Known rows, with every way that one mark hangs from another:
Q_447[Q_102[Q_458[Q_916]] Q_881]: [ 0.352  1.561  0.060 -3.683 -2.930  0.409  4.046  1.208  3.091  0.710
 -1.496  5.021 -0.319 -0.256  4.009  2.756 -1.532  1.883 -3.044  0.378
  0.361  0.256  0.115  1.681 -1.683]
Q_102[Q_259 Q_458[Q_808 Q_916]]: [ 0.905  1.702  0.518 -2.830 -3.111  0.145  2.946  1.613  2.566  0.367
 -2.363  5.574  1.006 -0.700  5.264  2.804 -0.878  1.778 -1.574 -0.163
  1.960  0.391 -0.602  5.076  0.163]
Q_633[Q_458[Q_102[Q_259] Q_808]]: [-0.032  1.001  0.784 -1.379 -2.605  0.257  1.708  2.130  1.780 -1.392
 -1.615  4.632 -0.517 -0.745  4.219  3.822 -1.218  1.642 -0.943 -0.544
  0.975  1.389 -0.623  2.928  0.159]
Q_808[Q_447[Q_102]]: [-0.698  0.402 -0.044 -0.961 -2.008  0.943  2.681  0.245  1.861 -0.897
 -0.136  3.781 -0.551  0.074  2.723  3.292 -1.146  1.298 -1.911 -0.554
  0.777  0.782  0.651 -0.116 -0.883]
Q_331[Q_102[Q_458[Q_808 Q_916]]]: [ 0.509  1.565  0.685 -4.559 -2.926 -0.769  3.331  1.357  1.781 -1.247
 -1.642  5.004  0.108 -0.952  4.652  2.735 -0.561  1.441 -1.601 -0.029
  0.970  1.160 -1.067  3.535  0.182]
Q_447[Q_102[Q_259] Q_881]: [-1.307  1.877 -0.435 -2.799 -2.417  0.864  2.983  0.776  2.463  0.907
 -1.807  4.370 -0.483  0.131  3.137  4.046 -1.388  0.758 -3.329 -0.653
 -1.104 -0.899  1.476  2.073 -1.066]
Q_331[Q_102[Q_259] Q_808]: [-1.823  2.037 -0.321 -3.655 -1.885  0.361  2.219 -0.153  1.969 -0.946
 -2.099  4.652 -0.507  0.114  3.704  3.395  1.270  0.250 -1.171 -0.721
 -0.023  0.651  0.475  3.585 -0.516]
Q_331[Q_102]: [-1.233  1.476 -0.491 -4.106 -2.260 -0.142  2.034  0.052  0.631 -1.257
 -0.860  3.516 -1.722  0.229  3.033  2.753 -0.116  0.259 -1.046 -0.883
 -0.754  0.221 -0.301  1.655 -0.011]
Q_331[Q_102[Q_259 Q_458]]: [-0.548  2.515 -0.366 -5.295 -2.851 -0.350  3.372  0.593  2.612 -0.784
 -2.048  5.014 -1.305  0.001  3.284  4.018 -0.098 -0.451 -0.763 -1.695
 -0.992 -0.373  0.121  3.065  0.104]
Q_808[Q_331 Q_447[Q_102]]: [-1.201 -0.155 -0.296  1.337 -2.027  0.998  1.899 -0.225  1.664 -1.444
  0.495  4.334 -0.196  0.208  1.477  3.530 -1.254  2.406 -2.173 -0.444
  0.799  0.777  0.326 -0.001 -0.871]
Q_458[Q_102 Q_916]: [-0.223  0.872 -0.250 -2.252 -2.681  0.970  1.504  0.842  1.011 -1.371
 -1.145  4.067 -1.763  0.357  3.867  2.818 -1.138  1.350 -0.964  0.193
  1.320  1.094 -1.099  1.982 -1.069]
Q_881[Q_447]: [-0.799  1.087  0.434 -3.226 -1.950  0.527  1.539  0.618  1.074  0.600
 -0.331  3.374 -1.140  0.347  3.428  1.558 -0.339  1.951 -0.864  0.282
 -0.594 -0.612 -0.551 -0.125 -0.092]
Q_633[Q_458[Q_102 Q_916]]: [ 0.563  0.460  0.940 -2.252 -2.856  0.147  1.792  1.404  1.142 -1.303
 -0.899  4.615 -1.722 -0.069  4.111  2.770 -1.302  1.880 -1.026  0.191
  1.746  2.370 -1.012  2.042 -0.995]
Q_458[Q_102 Q_633 Q_808 Q_916]: [-0.174  0.774  0.298 -1.454 -2.890  1.204  0.762  0.409  0.981 -1.450
 -1.941  4.169 -0.538  0.136  4.908  3.871 -0.655  2.634 -2.037  0.134
  2.965  2.440 -1.361  1.233 -0.380]
Q_881[Q_447[Q_102[Q_259 Q_458[Q_633]]]]: [-0.102  1.782  0.538 -4.155 -2.819  1.596  3.555  0.487  3.821  1.139
 -2.030  4.942 -0.615  0.600  4.165  4.455  0.150  2.077 -2.347 -0.053
 -0.373 -0.550  1.132 -0.746 -0.456]
Q_633[Q_458]: [ 0.233  0.626  0.240 -1.961 -2.552 -0.078  1.415  1.000  0.990 -0.211
 -0.349  3.929 -0.963 -0.092  3.697  1.450 -0.435  1.731 -0.714 -0.152
  0.930  1.611 -0.704  1.067 -0.207]
Q_102[Q_458[Q_633 Q_916]]: [ 0.726  1.394 -0.379 -3.278 -3.355  0.701  1.974 -0.242  1.972  0.050
 -1.789  4.889 -0.689  0.654  4.697  2.456  0.403  2.261 -1.548 -0.289
  2.484  1.867 -1.098  0.863 -0.454]
Q_102[Q_458[Q_633]]: [ 0.103  1.627 -1.159 -2.884 -3.075  1.086  1.021 -0.318  2.226 -0.350
 -1.592  3.968 -1.094  0.765  3.858  2.228  0.750  1.780 -0.657 -0.654
  1.673  1.353 -1.261 -0.582 -0.063]
Q_881[Q_447[Q_102[Q_259 Q_458]]]: [ 0.054  1.811  0.503 -4.386 -2.537  1.359  4.013  1.426  3.958  1.139
 -1.588  4.867 -0.699  0.028  3.824  3.506 -0.710  1.487 -1.621  0.275
 -1.395 -1.721  1.024  0.962 -0.602]
Q_633[Q_458[Q_808[Q_331 Q_447] Q_916]]: [ 0.098 -0.573  2.274  1.843 -2.391 -1.289  1.665  0.868  0.722 -1.420
  0.505  5.773  1.690 -0.932  3.271  2.304 -1.837  3.887 -2.461 -0.778
  3.491  3.386 -1.117  2.781 -0.027]
Q_331[Q_102[Q_259] Q_808[Q_447[Q_881]]]: [-3.127  2.415  0.765 -2.546 -1.368 -0.739  2.768 -0.450  1.951 -1.111
 -1.479  5.249  0.545 -0.120  2.585  4.343 -0.080  0.268 -2.527 -2.842
  0.109  1.813  0.826  1.802 -1.124]
Q_447[Q_102 Q_881]: [-1.079  1.373 -0.555 -2.578 -2.197  0.945  2.244  0.855  1.880  0.261
 -0.877  3.572 -0.855  0.065  3.097  2.880 -1.133  1.563 -2.952  0.207
 -0.803 -0.313  0.562  0.651 -1.318]
Q_633[Q_458[Q_102[Q_259] Q_808[Q_447]]]: [-0.578  0.866  1.647 -0.040 -2.217 -0.170  1.963  1.747  1.883 -2.094
 -0.906  5.041  0.307 -0.861  3.500  4.446 -1.911  1.553 -1.088 -1.896
  1.830  2.523 -0.415  1.714  0.096]

Rows:
[-1.066  1.599 -0.403 -1.281 -2.724  1.706  0.479  0.456  1.715 -1.415
 -2.494  4.157 -0.604  0.242  4.324  4.867 -0.276  1.763 -1.607 -0.797
  1.538  1.374 -0.544  1.385  0.212] : Q_458[Q_102[Q_259] Q_633 Q_808]
[ 0.648  1.873 -0.095 -3.524 -3.228  0.032  2.922  0.871  2.578  0.566
 -2.155  5.581 -0.277  0.114  4.553  2.841 -0.422  0.942 -1.142 -0.665
  1.179  0.174 -0.250  4.016 -0.572] : Q_102[Q_259 Q_458[Q_916]]
[ 0.618  1.100  1.069 -4.356 -2.927  1.272  3.688  0.411  3.129  0.986
 -1.537  4.972 -0.613  0.462  4.727  3.214 -0.300  3.012 -2.769  1.009
  0.849  0.669  0.365 -0.558 -0.971] : Q_881[Q_447[Q_102[Q_458[Q_633 Q_916]]]]
[-2.080  0.540 -0.055  1.065 -1.810  0.264  1.717 -0.216  1.814 -1.053
  0.408  4.558  0.044  0.103  1.177  3.640 -1.923  2.333 -3.364 -1.123
  0.249  0.810  0.343 -0.390 -1.510] : Q_808[Q_331 Q_447[Q_102 Q_881]]
[ 0.351  1.278  0.289 -4.066 -2.332  1.339  3.505  1.236  3.247  0.611
 -0.715  4.018 -1.077 -0.091  3.595  2.122 -0.571  2.143 -1.227  1.289
 -0.869 -1.109 -0.017 -0.867 -0.665] : Q_881[Q_447[Q_102[Q_458]]]
[-0.037  1.838 -0.337 -2.574 -2.519  0.735  2.823  1.803  2.975 -0.046
 -1.473  4.207  0.531 -0.972  3.933  2.630 -1.128  2.148 -2.611  0.462
 -0.054 -0.373 -0.439  0.895 -0.512] : Q_447[Q_102[Q_458[Q_808]] Q_881]
[-0.023  0.199  1.714  0.167 -2.033 -0.695  1.700  1.392  0.943 -1.212
  0.144  4.313  0.890 -1.009  3.639  2.034 -1.244  2.393 -1.358 -0.999
  2.298  2.733 -0.976  0.849  0.531] : Q_633[Q_458[Q_808[Q_447]]]
[-0.235  1.931 -0.912 -3.433 -2.617  0.845  2.947  1.139  3.142  0.250
 -1.208  4.271 -0.725 -0.182  3.096  2.623 -0.944  1.547 -2.204  0.156
 -0.704 -0.492 -0.027 -0.101 -1.242] : Q_447[Q_102[Q_458] Q_881]
[-0.757  0.613  1.221  0.045 -2.532  0.703  0.826  0.083  0.957 -2.261
 -1.268  4.516  0.210  0.002  4.103  4.254 -1.159  2.518 -2.226 -1.147
  3.774  3.525 -1.182  0.189 -0.410] : Q_458[Q_102 Q_633 Q_808[Q_447] Q_916]
[-0.472 -0.624  1.194  1.790 -2.178  0.491  2.387  0.505  1.562 -1.373
  0.025  5.262  1.509 -0.734  3.111  3.594 -2.173  3.397 -3.477  0.363
  2.362  1.538  0.104  2.495 -0.670] : Q_458[Q_808[Q_331 Q_447[Q_102]] Q_916]
[-1.140  1.913  0.222 -2.941 -1.772  0.050  2.732 -0.187  2.581 -2.344
 -0.995  4.796 -0.052 -0.296  2.820  2.456  0.965  0.925 -0.257 -1.154
  1.250  2.206 -0.790  0.253 -0.659] : Q_331[Q_102[Q_458] Q_808[Q_447]]
[-0.533  1.275  0.417 -1.691 -3.038  1.194  1.391  0.442  1.610 -0.933
 -2.815  4.976 -0.137  0.197  5.097  5.145 -0.608  1.989 -2.423 -0.561
  2.546  1.884 -0.344  3.199 -0.259] : Q_458[Q_102[Q_259] Q_633 Q_808 Q_916]
[ 0.565 -0.341  1.433  0.663 -2.639 -0.678  1.331  1.242  0.757 -0.766
 -0.210  5.323  0.999 -0.860  4.011  1.902 -1.240  3.982 -2.248  0.773
  2.330  2.324 -1.298  4.087  0.032] : Q_633[Q_458[Q_808[Q_331] Q_916]]
[ 0.040  0.788  0.230 -1.560 -2.608  1.002  1.270  1.438  1.002 -1.536
 -1.438  4.056 -0.568 -0.411  4.569  2.996 -1.379  2.088 -1.305  0.626
  1.902  1.318 -1.381  2.952 -0.365] : Q_458[Q_102 Q_808 Q_916]
[-1.241  0.276  0.515  1.855 -2.084  0.712  2.256  0.476  2.274 -1.208
 -0.535  5.134  1.442 -0.589  2.401  4.842 -1.664  2.425 -2.975 -0.894
  1.127  0.285  0.857  2.574 -0.172] : Q_458[Q_808[Q_331 Q_447[Q_102[Q_259]]]]
[-0.960  2.536  0.747 -1.627 -2.374 -0.672  2.690  1.178  2.800 -0.272
 -1.611  5.375  1.615 -0.869  3.268  3.373 -1.576  1.200 -2.068 -2.612
  1.030  0.718 -0.485  1.664 -0.157] : Q_102[Q_259 Q_458[Q_808[Q_447[Q_881]]]]
[ 0.477  1.838 -0.034 -3.502 -3.508  0.647  2.548 -0.066  2.560  0.556
 -2.750  5.706 -0.184  0.654  4.932  3.718  0.200  1.554 -1.900 -1.173
  2.245  1.528 -0.174  2.629 -0.477] : Q_102[Q_259 Q_458[Q_633 Q_916]]
[ 0.704  1.470  1.333 -4.783 -2.769  0.652  4.827  1.532  3.727  1.416
 -1.810  5.687 -0.217 -0.066  4.584  3.586 -1.165  1.928 -2.462  0.591
 -0.273 -1.204  1.130  2.655 -1.071] : Q_881[Q_447[Q_102[Q_259 Q_458[Q_916]]]]
[ 0.285  1.674 -0.929 -3.275 -2.878  1.532  3.667  1.125  3.676  0.258
 -1.945  4.855 -0.711 -0.007  3.772  3.686 -0.430  0.823 -1.483 -0.132
 -0.181 -1.011  0.814  2.333 -0.718] : Q_447[Q_102[Q_259 Q_458]]
[-1.894  1.354 -0.537 -2.332 -2.428 -0.275  1.803 -0.397  1.224 -1.282
 -1.177  4.978 -1.123  0.359  2.116  4.484 -0.229  0.762 -1.730 -1.568
 -0.964 -0.130  0.377  3.622 -0.012] : Q_808[Q_331[Q_102[Q_259]]]
[-0.917 -0.148  1.052  1.931 -2.494 -0.083  0.591 -0.795  0.696 -1.331
 -0.475  5.206  1.505 -0.006  3.391  3.385 -0.764  3.959 -3.005 -1.036
  3.995  3.409 -1.180  1.352 -0.057] : Q_458[Q_633 Q_808[Q_331 Q_447] Q_916]
[-0.737  2.418 -0.635 -3.466 -3.071  1.044  3.008  0.241  3.715  0.796
 -2.669  5.172 -0.306  0.500  3.759  4.805 -0.254  1.394 -3.323 -1.108
  0.016  0.233  0.986  0.308 -1.170] : Q_447[Q_102[Q_259 Q_458[Q_633]] Q_881]
[-0.294  1.267  0.524 -1.903 -2.770  0.714  1.882  1.543  1.531 -0.885
 -2.300  4.921 -0.062 -0.395  4.806  4.277 -1.390  1.394 -1.795 -0.048
  1.473  0.738 -0.437  4.527 -0.321] : Q_458[Q_102[Q_259] Q_808 Q_916]
[-0.401  0.661  0.081  1.154 -2.227 -0.006  1.163  0.485  2.109 -1.810
 -0.078  4.856  1.192 -0.664  2.374  2.181 -0.725  2.951 -0.730 -1.057
  2.060  1.292 -1.840  0.754  0.246] : Q_102[Q_458[Q_808[Q_331 Q_447]]]
[-0.129 -0.035  1.844 -1.387 -2.574 -1.611  2.230  1.031  0.552 -1.836
 -0.467  5.616  0.506 -1.054  3.648  3.329 -1.177  3.155 -2.678 -0.033
  1.452  2.319 -0.867  4.365  0.267] : Q_633[Q_458[Q_808[Q_331[Q_102]] Q_916]]
[ 0.541  0.810  1.688 -1.606 -2.870 -0.067  2.368  2.214  1.726 -1.162
 -1.942  5.481  0.025 -0.822  5.090  3.908 -1.850  2.056 -1.814 -0.236
  1.751  2.045 -0.488  4.420 -0.306] : Q_633[Q_458[Q_102[Q_259] Q_808 Q_916]]
[-0.528  1.992 -0.901 -3.087 -2.923  1.262  2.527  0.106  3.141  0.170
 -1.836  4.243 -0.786  0.394  3.514  3.626 -0.146  2.071 -2.954 -0.378
  0.430  0.825 -0.025 -1.323 -1.158] : Q_447[Q_102[Q_458[Q_633]] Q_881]
[-1.057  2.194  0.281 -2.382 -2.402  0.328  4.041  0.859  3.672 -0.004
 -1.348  5.391  0.329 -0.258  2.645  4.379 -1.764  0.641 -2.767 -1.995
 -0.030  0.008  0.996  0.445 -1.276] : Q_808[Q_447[Q_102[Q_259 Q_458] Q_881]]
[ 0.739  0.813  0.088 -0.442 -2.923  0.340  1.488  0.913  1.909 -0.861
 -0.980  5.369  0.899 -0.637  3.878  1.939 -0.686  3.456 -1.445  0.730
  2.268  0.761 -1.885  3.446  0.011] : Q_102[Q_458[Q_808[Q_331] Q_916]]
[-0.914  2.720 -0.572 -4.377 -2.286  0.443  3.069  0.233  3.230 -1.099
 -2.503  5.251 -0.430 -0.111  3.878  3.359  1.506  0.382 -0.450 -0.767
  0.018  0.662 -0.022  3.198 -0.500] : Q_331[Q_102[Q_259 Q_458] Q_808]
[ 0.157  2.087 -0.293 -2.274 -3.117  0.826  1.308  0.592  2.721 -0.025
 -2.637  4.837  0.561 -0.030  4.766  3.672  0.532  1.913 -1.476 -1.065
  1.897  1.069 -0.750  1.709  0.630] : Q_102[Q_259 Q_458[Q_633 Q_808]]
[ 0.318  1.567 -0.537 -2.114 -2.912  0.990  0.908  0.379  2.137 -0.443
 -1.927  3.983  0.187 -0.107  4.505  2.523  0.692  2.529 -1.053 -0.044
  2.098  1.426 -1.610  0.039  0.571] : Q_102[Q_458[Q_633 Q_808]]
[-1.326  0.994  0.196 -0.318 -1.618  1.592  2.892 -0.093  3.073 -0.602
 -1.266  4.848  0.745 -0.032  3.417  3.875  0.290  1.409 -2.066 -0.540
  1.225  1.073  1.418  1.526 -1.298] : Q_331[Q_808[Q_447[Q_102[Q_259]]]]
[ 0.692  1.483 -0.118 -3.457 -3.482  1.390  3.806  0.204  3.582  0.558
 -2.693  5.708 -0.268  0.484  4.926  4.748 -0.324  1.727 -3.038 -0.146
  1.618  0.807  1.001  2.422 -0.927] : Q_447[Q_102[Q_259 Q_458[Q_633 Q_916]]]
[ 0.378  0.858  1.042 -2.496 -3.009 -0.029  2.547  1.497  1.800 -0.777
 -1.721  5.519 -1.219 -0.027  4.342  3.932 -1.584  1.255 -1.442 -0.635
  1.469  1.821 -0.141  3.758 -0.852] : Q_633[Q_458[Q_102[Q_259] Q_916]]
[-0.761  1.185  0.771 -3.663 -2.074  1.160  3.415  1.074  2.575  1.311
 -1.216  4.211 -0.835  0.258  3.682  3.836 -0.920  1.490 -2.325  0.307
 -1.548 -1.494  1.620  1.462 -0.587] : Q_881[Q_447[Q_102[Q_259]]]
[-2.953  1.994  0.615 -2.206 -1.249 -0.732  2.234 -0.439  1.249 -1.716
 -0.682  4.410  0.207 -0.129  2.396  2.954  0.209  0.913 -2.170 -1.859
  0.549  2.380 -0.217  0.056 -1.176] : Q_331[Q_102 Q_808[Q_447[Q_881]]]
[-1.310  0.932 -0.545  0.821 -2.395  1.118  0.309  0.813  1.629 -2.019
 -1.399  4.595 -0.262 -0.214  2.777  4.413 -0.927  2.282 -1.166 -0.459
  0.534  0.075 -0.880  3.238  0.011] : Q_458[Q_102[Q_259] Q_808[Q_331]]
[ 0.068  2.046  0.265 -3.944 -3.105  0.381  4.519  1.261  3.587  1.108
 -2.267  5.849 -0.026 -0.217  4.177  3.913 -1.541  1.209 -3.460 -0.404
 -0.070 -0.458  1.058  3.404 -1.585] : Q_447[Q_102[Q_259 Q_458[Q_916]] Q_881]
[-1.102  0.510 -0.112  0.011 -1.408  1.751  2.434 -0.075  2.417 -1.219
 -0.465  3.978  0.373 -0.031  3.145  2.684  0.184  1.923 -1.642  0.324
  1.555  1.781  0.473 -0.160 -1.335] : Q_331[Q_808[Q_447[Q_102]]]
[-1.078  1.794 -0.064 -1.216 -1.665  1.131  3.075  0.334  3.805 -0.696
 -0.957  4.846  0.770 -0.409  2.862  2.522 -0.015  1.877 -2.100 -0.244
  1.069  1.508  0.064 -0.891 -1.831] : Q_331[Q_808[Q_447[Q_102[Q_458] Q_881]]]
[-1.947  1.192  0.148 -0.271 -1.299  1.111  2.390 -0.085  2.472 -0.542
 -0.571  4.204  0.717 -0.113  2.708  2.706 -0.281  1.977 -2.837 -0.238
  0.997  1.565  0.609 -0.714 -1.858] : Q_331[Q_808[Q_447[Q_102 Q_881]]]
